Each row comes from the steps of one walk. Every step used is in the known rows, and no mark comes twice. Write the walk behind each row, first mark first.
Known rows:
seto, katalo, biruna, nako, kolekif: [ 29.2  -9.8 -37.8  -2.1   2.3  -9.8  -3.6   0.9  21.4  -6.1  -1.1 -13.4
  23.1  -7.0 -34.5   9.2  36.6 -15.4 -74.7]
duda, nako, seto, katalo, biruna: [ 39.1  -6.3 -24.8  21.4  23.3 -18.2  -7.1  -2.0  19.0   7.4   0.5  -6.7
  -8.5 -29.4 -17.5 -17.8  17.2 -15.0 -46.0]
seto, katalo: [  8.6 -23.6 -15.9  -1.2  -4.0  -2.9  -0.1  -7.8  -4.8  -3.8  15.2 -20.7
 -15.5  -8.7   3.5  -4.2  -7.2  -1.2 -17.3]
katalo, biruna, nako, kolekif, duda, mumi: [ 33.8  19.9 -39.8   2.2  10.2   6.9  -0.9   6.9  15.6  22.4  -8.9  16.2
  43.6   2.3 -32.9  23.9  15.6 -26.2 -42.4]
katalo, biruna, kolekif, duda, nako: [ 18.4 -17.9  -9.6  21.9  -7.3   4.8   7.6 -18.4  26.4  26.1 -27.7   6.1
  42.7  -2.2 -22.5  -2.9  10.1 -16.2 -17.8]
katalo, biruna, kolekif: [  4.4  -6.3 -10.9  18.2 -15.4 -14.1   4.9 -12.8  10.3  -0.2  -1.5  -9.8
  27.8  -4.6 -21.2  -3.9  36.3   5.6 -16.2]
kolekif, nako: [  8.1  -1.1 -12.5   0.9   9.5   6.5 -18.6  -9.0   3.4  -7.1 -11.5  -8.9
   4.9  -3.6 -10.6  18.2  14.8 -11.1  -7.9]
katalo, biruna: [ 13.9  -1.6 -13.2  11.3   1.9 -18.2  -1.2  -2.7   8.0   6.7   2.8   9.2
   6.1  -5.9  -7.1   5.5  19.8   1.1 -13.1]
kolekif, seto: [ 14.7 -11.0 -10.3   7.8   2.0  -8.2   8.5  20.1  -3.9  13.5  -2.7  20.8
  -4.1   2.4  -7.3   4.8  -7.0  -6.7 -10.3]
duda, nako, kolekif, seto, katalo, biruna: [ 43.6 -19.0 -23.4  23.5   2.6 -15.2   1.8  13.5  24.9  13.5 -11.9  22.1
  16.8 -12.8 -40.3 -10.1  10.5 -18.7 -70.1]
biruna, nako: [  1.1   4.0 -16.1  -9.2  16.7   5.6  -0.4  -1.1  19.0   4.4  -7.2 -11.4
   7.1   0.2 -16.9  12.5   9.7 -18.5 -24.8]
kolekif, duda, katalo: [ 13.1 -27.5 -16.0  -7.0  -8.7   0.8   2.4  -5.1 -10.7  23.6  11.5   6.9
   1.4  24.5  11.6  13.7 -19.3   0.8   2.4]
nako, kolekif, seto, katalo, biruna: [ 44.2 -24.7 -34.5  15.3 -13.0 -24.5   4.1  21.6   0.7   1.3   4.6  18.2
  11.5  -2.7 -23.1   2.4  21.3  -5.7 -61.5]
biruna, nako, seto: [ 21.3  15.9 -23.4 -12.2  26.6   0.3  -4.4  17.0   9.3  -3.1  -9.4 -11.0
  -0.5  -7.8 -17.1   6.5  22.4 -20.8 -30.5]
nako, duda: [  9.7   6.7  -1.5   4.9   5.0  16.5   6.3  -6.7  -8.6  -3.3  -6.2   2.8
   3.2   1.9  12.8   5.1 -14.8   2.0   2.2]
nako, duda, kolekif, seto, katalo: [ 37.3 -10.0 -40.5  11.4  -5.3   8.7  17.2  13.3  -8.9   9.1  -5.9  -1.3
  -3.6  10.0  -3.6  -7.3 -35.9 -16.1 -28.6]
kolekif, seto, katalo, biruna, nako, duda, mumi: [ 44.9  -1.3 -65.1  25.9  28.3  -4.3  13.8  -2.1   5.7  25.9  18.0  -0.1
  -1.9 -19.5 -22.9  20.3 -10.3 -24.0 -55.2]
duda, kolekif, nako, seto: [ 31.2  25.9 -30.9   0.7  17.7   4.5 -22.9  16.7   4.5  -7.7 -24.0 -11.2
   9.7   3.9 -26.8  -1.3  21.5 -23.7 -16.1]
katalo, biruna, nako, duda, kolekif: [ 29.7  25.7 -42.7   3.6  16.9   7.0   3.3  -2.5  28.1  11.8 -28.1  -4.8
  28.8  13.8 -26.8   9.9   8.3 -24.5 -39.2]
seto, katalo, biruna, kolekif: [ 16.6 -29.4 -26.5  17.2 -19.9 -18.6   6.7 -20.6   4.6  -4.0  13.1 -32.2
  15.7 -14.2 -15.8  -6.7  29.7   5.4 -34.3]

Which walk is each row?
[ 46.8 -31.3 -40.0  10.1 -15.1 -17.2   7.1  -1.1 -12.6   3.8   4.6 -18.3
  15.2 -11.4  -2.8   0.1  26.4  -9.0 -31.3] -> nako, seto, katalo, biruna, kolekif, duda
[ 45.0  15.6 -55.3  13.9  17.2  -1.9  11.7  19.1  25.3  25.5 -29.2  15.1
  23.5  14.1 -34.3  13.8  -0.3 -32.9 -48.5] -> katalo, biruna, nako, duda, kolekif, seto
[ 21.0 -22.7 -27.9  12.0  -4.0 -23.8   0.4 -11.5   2.9   2.2  18.1 -12.9
  -7.5 -12.5  -1.6   2.6  13.9  -1.5 -29.6] -> seto, katalo, biruna
[ 30.3   2.2  -4.5   2.4  20.1  13.7  -2.4   9.0   8.1  18.7 -23.9  17.5
   4.3  -5.7  -1.9  -5.8 -12.4 -24.4  -8.8] -> kolekif, duda, nako, seto
[ 45.0  -8.1 -48.3  21.8  -4.3 -10.0   4.4  -5.6 -17.5  14.5  19.4 -17.8
  12.5 -21.4 -11.9  -1.8  13.2  -7.7 -24.3] -> nako, seto, katalo, biruna, kolekif, duda, mumi
[ 47.4 -24.8 -57.0  15.1  16.9  -7.1  15.1   2.1   7.7  16.3   1.0  -0.3
  -0.7  -8.0 -15.5  21.4   1.3 -23.8 -64.5] -> kolekif, seto, katalo, biruna, nako, duda
[ 44.5  -1.7 -54.0   1.3   6.5   2.7  -0.2  -1.6   9.5  18.7   4.8  -3.0
  28.6  -6.0 -27.8  21.3   8.5 -28.8 -59.9] -> seto, katalo, biruna, nako, kolekif, duda, mumi
[ 23.8 -31.0 -24.9   9.4  -5.2 -11.5   9.8  10.6  -9.0   8.2  14.4   0.7
 -18.0  -5.9  -3.8  -1.1 -15.1  -7.9 -26.9] -> kolekif, seto, katalo
[ 19.6 -22.1 -18.2  12.8 -22.6  -5.5   8.6  -9.5   3.3  14.5 -10.1   1.5
  36.4   6.1  -7.9  10.0  20.7  -3.4  -9.9] -> katalo, biruna, kolekif, duda
[  7.6 -20.6  -5.6  -0.9 -25.2  11.8   9.2  -6.6  -6.6   9.8 -12.6  -7.5
  29.6  11.5   1.3   3.1   1.7  -4.5   3.8] -> biruna, kolekif, duda
[ 25.4  11.4 -19.9   2.0  19.9  -0.7 -22.2   8.5  -4.9 -16.4 -11.4  -6.0
  -2.3 -13.8 -13.5  12.0  28.2 -15.9 -11.1] -> kolekif, nako, seto
[ 24.6 -19.0 -41.9   3.0  13.3 -15.7   0.2 -11.4  21.1   5.2   9.9 -23.8
   0.1 -13.4 -19.1  14.1  22.6 -16.2 -55.1] -> seto, katalo, biruna, nako
[ 27.7  -9.4 -20.5   0.4   5.6 -10.4  -2.1  10.1 -15.1 -10.3  14.9 -19.3
 -23.0 -16.5   4.3  -9.0   5.4  -4.0 -21.1] -> nako, seto, katalo
[ 33.1 -20.1 -24.4  -0.3 -17.0 -13.0  -2.8   2.7   0.1  19.8   1.8  25.0
  29.7  27.4  -8.7  18.9  13.5   2.6 -29.7] -> nako, kolekif, duda, katalo, biruna
[ 20.6 -16.7 -22.9  26.4 -13.9 -22.2  11.7   8.5   5.9  12.0  -2.5   9.6
  24.6  -2.6 -27.8   1.4  27.8  -2.2 -26.1] -> katalo, biruna, kolekif, seto
[ 31.8 -13.1 -44.3   6.4  15.0   0.1   6.2 -18.8  14.4   3.3   3.0 -20.2
   3.9 -10.0  -8.6  17.9   8.7 -15.1 -51.9] -> seto, katalo, biruna, nako, duda
[ 11.0  15.7 -24.4   1.3   5.5  12.3 -20.7  -0.5  13.2  -4.4 -24.5 -12.4
  17.6  13.7 -24.6   5.9   9.9 -20.8 -11.9] -> duda, kolekif, nako
[ 29.6  -4.3 -36.1  -8.9  20.1  -5.0  -3.5   7.3   2.3  -7.4   6.6 -30.7
 -16.2 -17.1 -11.8   1.5  14.3 -21.5 -47.5] -> biruna, nako, seto, katalo
[ 15.9   3.7 -29.2   2.0  17.9 -11.4   0.1  -5.1  25.9   8.9  -7.2  -3.4
  14.7  -3.2 -24.5  17.6  30.3 -15.0 -38.2] -> katalo, biruna, nako
[ 18.4  16.5  -9.5  -0.9  -6.2  19.6   1.2  10.3 -10.7  10.6  -5.3  19.7
  28.3   5.7  -8.2   7.0 -15.7  -9.5  -4.5] -> nako, kolekif, duda, mumi
[ 24.3  -3.5  -3.6   8.6   3.5  16.6   4.2   3.0   8.8  12.3 -28.5  -2.4
  27.3  -4.3 -17.1 -13.6   1.2 -20.8 -13.2] -> biruna, kolekif, duda, nako, seto
